Each row comes from the steps of one walk. Every step used is in the known rows, and no mark comes twice. Write the walk behind each row, first mark first.
Known rows
fima > zakir > zokov > raleva > gidiv: [ 0.46 -0.36 -0.72 -0.23  2.06 -2.02 -1.14 -0.85 -2.25  0.31 -2.39 -0.25
  1.21  0.22  2.68 -1.86  3.75 -1.52  1.12  1.53  1.97  1.18 -0.16 -0.52
  1.47 -0.46 -2.07 -4.14 -0.08]
voregu > raleva > zokov > zakir > vupob > robu: [ 2.69 -0.39 -0.08  0.23  2.42  1.61 -1.33 -2.49 -1.84 -0.74  2.36  0.54
 -0.92  2.60  1.69  5.77  1.07  0.25  1.51 -1.91 -0.90 -2.45 -0.63 -0.28
 -2.42  1.33  0.03  2.21  0.79]
gidiv > raleva: [-0.94  1.04  3.20 -3.70 -3.70 -0.72 -0.83  1.14 -0.84 -1.70  0.93  0.47
 -1.66 -2.64  3.47 -4.40  1.92  0.41 -0.76 -0.59  2.31  0.28  1.75 -0.90
 -1.09 -1.63 -2.07 -1.30  0.89]
robu > fima: [-0.92 -0.41  0.33 -0.41 -1.89 -2.18  2.02  3.20  2.18 -1.23 -1.70 -0.19
 -1.14  0.26 -1.61 -2.73 -0.73  0.16 -0.45  0.01  1.00  0.00  1.84 -0.06
 -1.09  0.69  0.47  1.31  0.53]
zokov > zakir > vupob: [ 0.97 -1.05  1.91 -0.24 -0.50  0.51 -0.23 -0.97 -1.53 -0.27 -0.43  0.76
 -1.90  1.42  0.95  1.54  2.78  4.06 -0.14 -0.96  3.44 -2.46  0.57  0.09
 -1.19  1.69  0.30  1.31  0.93]
zokov > raleva > vupob > zakir: [-0.88 -0.68  3.51  0.69 -1.35  1.00  0.18 -3.02  0.36  1.29 -1.00  1.64
  0.19 -0.96 -0.04 -0.52  1.61 -0.06 -0.53  0.13 -0.06  0.25 -1.70 -0.62
 -0.72 -0.30 -1.26 -1.48 -0.29]
vupob > robu > fima: [-0.77  0.56 -2.01  0.13 -1.59 -0.54  1.98  2.83  1.72 -0.22 -1.15 -1.45
 -0.49 -0.49 -3.47 -0.95 -1.86 -0.16  1.46  0.10 -1.36  0.13  0.30  0.48
  0.46 -0.06  0.78  1.71  0.09]
vupob > zakir: [-0.99 -0.36  3.12 -0.67 -3.49 -0.69  0.70 -0.28 -0.37  1.31  0.02 -0.38
 -1.45 -2.53 -0.15 -2.27  0.24  0.97  0.06 -0.38 -0.49  1.30  0.54 -1.96
  0.19 -0.37 -0.14  0.65 -0.07]
robu > fima > zakir > zokov > raleva > voregu: [ 1.70  0.55 -1.66  2.08  2.89 -0.88  1.57  1.37  0.72  0.70 -1.35  0.16
  1.45  0.31 -1.45 -1.72 -0.98 -2.05 -2.85  1.90 -1.07  0.26 -1.15  0.26
 -0.58  1.00  0.18 -1.93 -2.60]
raleva > vupob > robu: [-1.72 -0.62  1.78 -0.38 -3.04  1.93 -0.11 -0.86 -0.87  0.55 -0.23  1.54
  2.38 -1.22 -2.09 -0.14 -0.71  0.47  0.34 -0.02  0.44  1.04 -0.63  0.19
  2.28 -1.02 -0.73  0.67  0.11]
raleva > vupob > zakir: [-2.54 -1.33  4.49  0.10 -3.29 -0.06 -0.06 -2.26 -0.34  2.22 -0.41  1.20
  0.31 -1.77 -0.97 -1.82 -0.67  1.42 -1.23 -0.34  0.06  0.33 -0.55 -0.59
  1.33 -0.33 -0.16  0.29 -0.26]
gidiv > raleva > zokov: [ 0.54  0.78  3.24 -4.41  0.03 -1.73 -1.07 -0.52 -2.59 -2.88  2.22 -0.04
 -0.92 -0.46  6.72 -3.37  1.91 -2.29  0.08 -0.62  0.36 -1.22  0.01 -1.00
 -3.72 -0.91 -4.57 -1.19  1.63]
voregu > raleva > gufulob: [-0.87 -0.87  2.38 -2.73 -3.00 -0.83 -0.02  1.35  0.82 -1.80  0.09  2.14
  1.04 -1.44 -0.23 -1.58 -0.40 -0.91 -0.07 -0.71  2.21  1.74  4.57 -3.68
 -1.01 -0.66  0.40  0.13  0.83]
gidiv > raleva > vupob > robu: [-1.87  1.10  2.33 -2.52 -3.25  1.52 -1.68 -1.21 -1.09  0.45  0.94  0.97
  0.76 -2.31  0.59 -1.75  0.15  0.35 -0.42 -0.46  0.56 -0.08 -0.89  0.88
  1.61 -2.53 -2.04 -1.10  0.41]
raleva > voregu > zakir > vupob > robu: [-0.65  0.14 -0.07  0.05 -1.90  2.45  0.33  2.50 -2.85  1.00  2.06  2.47
  3.60 -2.99  1.44  0.29 -3.32  1.81  1.25  0.09 -1.61  2.20  0.77 -1.19
  2.81 -0.13  1.35  0.83 -1.31]
fima > robu: [-1.73 -0.45  1.31 -2.54 -3.85 -1.00 -0.67  0.45 -0.45 -0.65  1.67 -0.55
  0.06 -2.43  1.98 -0.57  1.52  0.09 -0.18  1.06  0.95  1.94  0.68 -0.93
  0.78  0.32  0.06 -0.39 -0.64]
vupob > robu > fima > raleva > gidiv: [-1.62 -0.40 -4.45 -0.17 -2.38 -2.15  1.51  0.53  1.74 -1.37 -4.25 -1.47
  1.19  1.54 -4.05 -0.72  1.04 -0.17  3.28 -0.39 -0.29 -0.81  3.78 -0.75
  3.75 -1.07  1.54  0.06  1.83]
zokov > zakir > vupob > robu: [ 1.23  0.10 -0.55  0.37 -0.22  2.14 -0.25 -1.40 -1.92  0.64  0.08 -0.13
 -1.32  0.99 -1.27  3.49  1.92  3.39  1.52 -1.14  1.10 -2.24 -1.12  0.58
  0.39  0.75  0.50  1.68  0.59]
fima > zakir > vupob > robu: [ 0.03  1.01  0.10 -1.30 -1.82  0.97 -0.77 -0.21 -2.47  0.89  1.96 -2.57
 -0.38 -1.95  1.40  1.28 -0.35  1.76  1.46  0.41 -0.92  2.50 -1.96 -0.68
  1.36  1.02  1.22 -0.31 -1.89]
vupob > robu > fima > raleva > zokov > zakir: [ 2.64  0.00 -3.02  1.58  3.16 -1.08  0.68 -2.89  1.39 -1.58 -0.90 -2.39
 -1.76  5.25 -2.65  3.67  2.41 -1.43  1.17 -1.19 -2.32 -5.17  0.67  0.96
 -1.88  1.18  0.14  2.33  1.57]
zokov > raleva > zelero: [-0.02 -0.97  0.15 -0.44  1.29  2.06  2.26 -1.93  0.06 -3.02  2.38  2.74
  0.83  0.74  2.81 -1.27  2.03 -1.68 -1.29 -0.52  1.02  1.87 -1.09 -1.45
 -1.85  0.09 -2.40 -2.52  1.69]
vupob > robu > fima > zakir > zokov: [ 0.16  1.15 -2.24  1.47  1.61 -1.33 -0.19  1.97  1.02  2.24 -0.10 -3.82
 -1.22 -0.90 -2.75 -0.56 -2.94 -0.92 -0.84  1.51 -1.82  1.81 -1.88  1.43
  1.56 -0.02  1.36  0.55 -2.25]
raleva > vupob > robu > fima > zakir: [-1.96  0.24 -0.56  1.08 -1.46 -0.63  0.31 -0.53  0.85  1.79 -0.89 -1.70
  0.60  0.30 -3.61  0.03 -2.08  0.35 -0.61  0.70 -2.21 -0.66 -1.22  1.61
  2.51  1.00  1.44  0.48 -1.65]
zokov > zakir > vupob > robu > fima: [ 0.87  0.40 -2.80  1.42  1.39  0.00  1.13  0.32  0.53  0.93 -1.33 -1.43
 -2.45  2.79 -3.40  3.05  0.13  3.26  1.46 -0.82 -0.12 -3.91 -1.17  2.12
 -0.59  1.31  2.01  2.41  0.82]

Write each row's walk
[-1.13 -0.79  1.33 -0.08 -3.61  2.37 -0.95 -2.65  1.01 -0.65  0.03  0.52
  2.11 -0.74 -2.70  1.03  0.63  0.22 -0.26 -0.20  0.82  1.94  1.61 -0.43
  2.95 -0.81  1.01  0.63 -0.35]  fima > raleva > vupob > robu
[ 0.15 -0.20  0.63  2.53  2.35  2.88 -2.47  0.26  0.39  1.86  0.53  1.96
  2.65 -1.40  1.51  1.67 -1.66 -1.72 -0.29  1.31 -0.20  2.89 -2.32  1.85
  1.38 -1.59 -1.13 -1.10 -1.36]  voregu > zakir > zokov > raleva > vupob > robu
[ 0.09  0.92 -5.39  1.71  3.81 -2.53  0.27  0.57 -0.18  1.52 -3.89 -2.74
  0.97  1.58 -1.95 -0.01  0.82 -2.02  2.55  1.70 -1.40 -0.31 -1.75  1.17
  2.20 -0.59 -0.62 -2.91 -0.26]  vupob > robu > fima > zakir > zokov > raleva > gidiv
[ 0.63 -1.16  3.18 -1.63 -0.72 -0.32 -0.34  0.25 -0.41 -2.87  1.87  1.93
  0.07  0.26  3.41 -0.14  0.24 -2.83 -0.28 -0.80  0.37  1.47  2.57 -2.22
 -3.19  0.81 -1.51  1.26  0.58]  voregu > raleva > zokov
[-1.90 -1.71  4.55  1.67 -1.76  0.61 -2.01 -1.68  1.57  2.97  0.49  2.16
  0.04 -2.89 -2.19  0.01 -3.13  0.07 -3.49  0.16  0.74  3.43  0.36 -0.32
  1.63 -1.04  1.45  1.07 -1.45]  voregu > raleva > vupob > zakir > zokov
[-0.69  1.34 -1.67  0.46 -1.63 -1.29  1.10  1.57  0.88  0.95 -0.35 -3.33
 -1.31 -0.42 -2.33 -0.53 -1.24 -0.33  0.62  0.68 -2.76  0.28 -0.19  0.41
  1.20  1.03  1.44  0.53 -1.45]  vupob > robu > fima > zakir
[ 1.98 -0.29  1.13  0.13  2.05  0.88 -0.64  1.05  0.47 -0.92 -0.23  1.27
  0.11 -1.05  1.51 -1.25  1.64 -1.80 -0.99  1.19  2.91  2.87 -1.06 -0.11
 -2.17 -0.42 -1.90 -1.62 -0.35]  zakir > zokov > raleva
[ 1.24  0.26 -3.24  1.62  0.45  0.53  0.46 -1.27  2.39 -0.36 -1.22 -2.49
 -2.45  3.12 -4.27  4.19  1.22  2.87  0.53 -0.99  0.34 -2.85  0.92  1.27
  0.04  1.45  3.76  2.49  0.43]  zokov > zakir > vupob > robu > fima > raleva
[ 1.62  0.84 -1.11  1.61  3.22 -1.92  0.10  1.35  2.13  0.48 -0.93 -2.44
 -1.69  0.69 -0.06 -1.15  0.08 -2.07 -1.96  1.88  0.21  1.29 -1.63  1.34
 -2.20  1.33  0.01 -1.69 -2.09]  robu > fima > zakir > zokov > raleva
[ 0.84 -0.98 -0.13  0.63  4.39  1.57  1.13 -1.53  0.32 -1.57  2.44  2.65
  1.13  0.30  2.49 -1.05  0.14 -2.43 -2.91  0.37  1.70  3.22 -2.79 -0.32
 -1.72 -0.71 -2.71 -2.57  0.97]  zakir > zokov > raleva > zelero
[ 0.11 -0.10 -3.32  0.28 -1.54  1.18  2.16  0.89  1.37 -0.87 -0.08 -0.37
  2.12 -0.10 -4.09  1.37 -2.73  1.55  0.08 -0.01 -1.25  0.70  1.36 -0.64
  1.69  0.67  3.76  1.77 -0.85]  zakir > vupob > robu > fima > raleva > voregu
[ 0.17  0.37  0.21 -1.61 -1.62  1.63  0.05  1.10 -1.60 -0.30  1.34 -0.57
  0.44 -2.15  0.35  1.06 -1.00  2.07  2.14 -0.11  0.31  2.78 -1.40 -0.45
  0.48  0.06  0.61  1.04 -0.26]  zakir > vupob > robu
[ 1.29  0.04  1.77  1.24  1.89  0.64 -1.72  2.43  0.50  0.05  0.59  1.55
  0.22 -1.78  4.42 -1.08  0.18 -1.98 -0.96  1.41  1.79  3.57  0.35 -0.07
 -1.38 -0.39 -1.02 -1.46 -0.85]  voregu > zakir > zokov > raleva
[ 0.59 -0.30  1.53  0.85 -1.62  1.86  1.05  1.97 -0.93 -0.88  0.08  4.43
  3.01 -1.96  2.94 -1.81  0.58 -1.16 -0.55  0.55 -0.06  1.16  2.71 -2.18
 -0.18  0.05 -1.08 -1.63 -0.97]  zokov > raleva > voregu > zakir
[ 1.89  1.77 -2.77 -1.37  4.82 -1.43 -0.39 -1.15 -1.44 -0.31  1.42 -2.32
 -3.17  3.70  2.40  2.44  0.74  0.78  1.80 -1.33 -1.94 -6.52 -3.10  2.50
 -3.92  0.24 -1.64  0.62  2.02]  gidiv > raleva > zokov > zakir > vupob > robu > fima
[-0.31  0.50 -2.20  0.41 -2.31 -0.16  1.26  1.03  3.54 -1.64 -1.03 -2.18
 -0.66  0.07 -4.26  0.20 -0.42 -0.52  0.53 -0.10 -0.92  1.16  2.59 -0.27
  0.94  0.12  2.77  1.57 -0.06]  vupob > robu > fima > raleva
[ 2.36  0.04 -3.18  0.77  5.30 -0.87  0.99 -1.23 -1.05  0.15 -0.12 -1.94
 -1.60  5.02 -0.16  4.16  0.11  0.80  2.29 -0.97 -1.86 -5.39 -3.20  2.11
 -3.33  2.07 -0.71  2.69  1.67]  raleva > zokov > zakir > vupob > robu > fima
[ 0.12  0.06 -2.79  3.09  0.38  0.90  0.25  3.06  2.44  0.95 -0.14  0.43
  2.63 -1.50 -3.40 -0.20 -4.54 -1.34 -2.01  1.17 -2.41  1.92  3.03  0.19
  3.48 -1.04  3.36  1.53 -1.97]  vupob > robu > fima > raleva > voregu > zakir > zokov
[-1.07  0.33 -2.48  1.14 -0.56  0.74  1.76  4.30 -0.16  1.20  0.28  1.13
  2.48 -1.20 -0.84  0.21 -5.35  1.54  1.03  0.54 -2.62  0.56  0.71  0.04
  1.96  0.80  2.84  1.79 -1.02]  raleva > voregu > zakir > vupob > robu > fima
[-1.43  0.87  3.21 -2.11 -4.26  0.46 -0.63  2.74 -2.18 -0.36  1.48  3.44
  1.39 -3.96  4.66 -4.76 -0.32  0.37 -1.59 -0.06  0.43  0.03  4.04 -1.76
  1.34 -1.95 -1.21 -1.53 -0.13]  gidiv > raleva > voregu > zakir
[-2.39  2.14 -0.01 -0.90 -2.08 -1.02 -1.00 -0.88  0.47  1.54  0.59 -2.21
 -0.97 -0.37 -1.15 -1.44 -1.11  0.35 -1.29  0.36 -1.94 -1.65 -1.42  2.01
  1.87 -0.75  0.19 -1.55 -1.17]  gidiv > raleva > vupob > robu > fima > zakir
[-0.41  0.49 -2.34 -0.42 -0.26  0.00  1.53  2.82  1.05 -0.05 -0.17 -1.85
 -0.59 -0.08 -2.28  0.55 -2.87  1.74  1.87 -0.01 -0.60  0.79 -1.32  0.91
 -0.38  0.80  2.01  1.75 -0.14]  zakir > vupob > robu > fima
[ 0.36 -1.11 -0.94 -0.54  2.11 -1.39 -0.31  0.50 -1.45 -0.90 -3.60  1.81
  2.16  0.40  1.81 -2.18  3.18 -1.49  1.55  0.90  3.56  1.11  0.27 -0.40
  0.80 -1.68 -3.16 -3.11  1.58]  zakir > zokov > raleva > gidiv
[ 1.82  0.74  2.51 -2.58  1.74 -1.14 -1.34 -2.88 -2.83 -1.61  1.01  0.45
 -2.62  2.45  5.21 -0.68  4.74 -0.79 -0.13 -1.57  1.13 -6.01  0.06  0.13
 -3.88 -0.44 -4.55 -0.66  2.46]  gidiv > raleva > zokov > zakir
[-1.52 -0.05 -0.38  2.86  0.13 -0.05 -1.61  0.41  2.80  2.73  0.16 -0.86
  0.33 -0.66 -4.43  1.87 -4.39 -1.12 -3.16  1.18 -1.67  2.42 -0.55  1.82
  2.47  0.28  3.02  1.01 -2.93]  voregu > raleva > vupob > robu > fima > zakir > zokov
[-2.54 -1.15  1.63  1.31 -3.17 -1.51  0.63 -1.92  4.06  1.18 -1.71 -0.92
 -1.06  0.34 -4.16 -0.80 -1.36  0.99 -2.09 -0.30 -0.37 -0.40  1.62 -0.02
  1.06  0.23  3.06  1.13 -0.33]  robu > fima > raleva > vupob > zakir
[ 0.25 -0.59 -4.53  2.08  2.92  1.63  1.97 -3.62  2.24 -0.64  1.69 -0.61
 -1.40  4.61 -3.50  4.54 -0.23  2.42 -1.43 -1.76 -0.67 -2.78 -0.43  1.12
  0.63  1.23  3.03  1.54  1.86]  zokov > zakir > vupob > robu > fima > raleva > zelero
[-0.10 -0.68 -0.36  0.45  1.92 -1.67 -0.09 -1.23 -1.64  1.83 -3.27  0.37
  0.52 -0.52  0.77 -2.09  2.30 -0.94  1.99  0.58  0.52  0.75 -1.27 -1.06
  1.28 -2.03 -2.28 -2.78  1.03]  vupob > zakir > zokov > raleva > gidiv
[ 2.13 -1.33  2.13 -0.60  2.33  0.35 -1.28 -2.08 -1.42 -1.45  1.88  1.71
 -1.42  3.22  3.47  3.87  1.93  0.70 -0.21 -1.60  1.53 -2.47  1.04 -0.86
 -3.94  2.29 -0.36  2.03  1.20]  voregu > raleva > zokov > zakir > vupob
[ 1.02  0.01  0.69 -0.41  3.37 -0.64 -1.51  1.99 -0.04 -0.13 -0.01  1.70
  1.61 -1.35  3.64 -1.77 -0.20 -2.59  0.18  1.26  1.77  2.13  0.62 -1.09
 -1.82 -1.29 -1.90 -2.52  0.23]  voregu > zakir > zokov > raleva > gufulob
[ 2.19  0.54  2.21 -3.32  3.12 -1.01 -1.85 -2.62 -3.54 -1.60  2.25 -0.07
 -2.66  2.74  6.96  0.79  3.59  1.43  0.32 -1.71  1.76 -5.23 -1.37  0.56
 -4.49  0.34 -3.35 -0.63  2.29]  gidiv > raleva > zokov > zakir > vupob
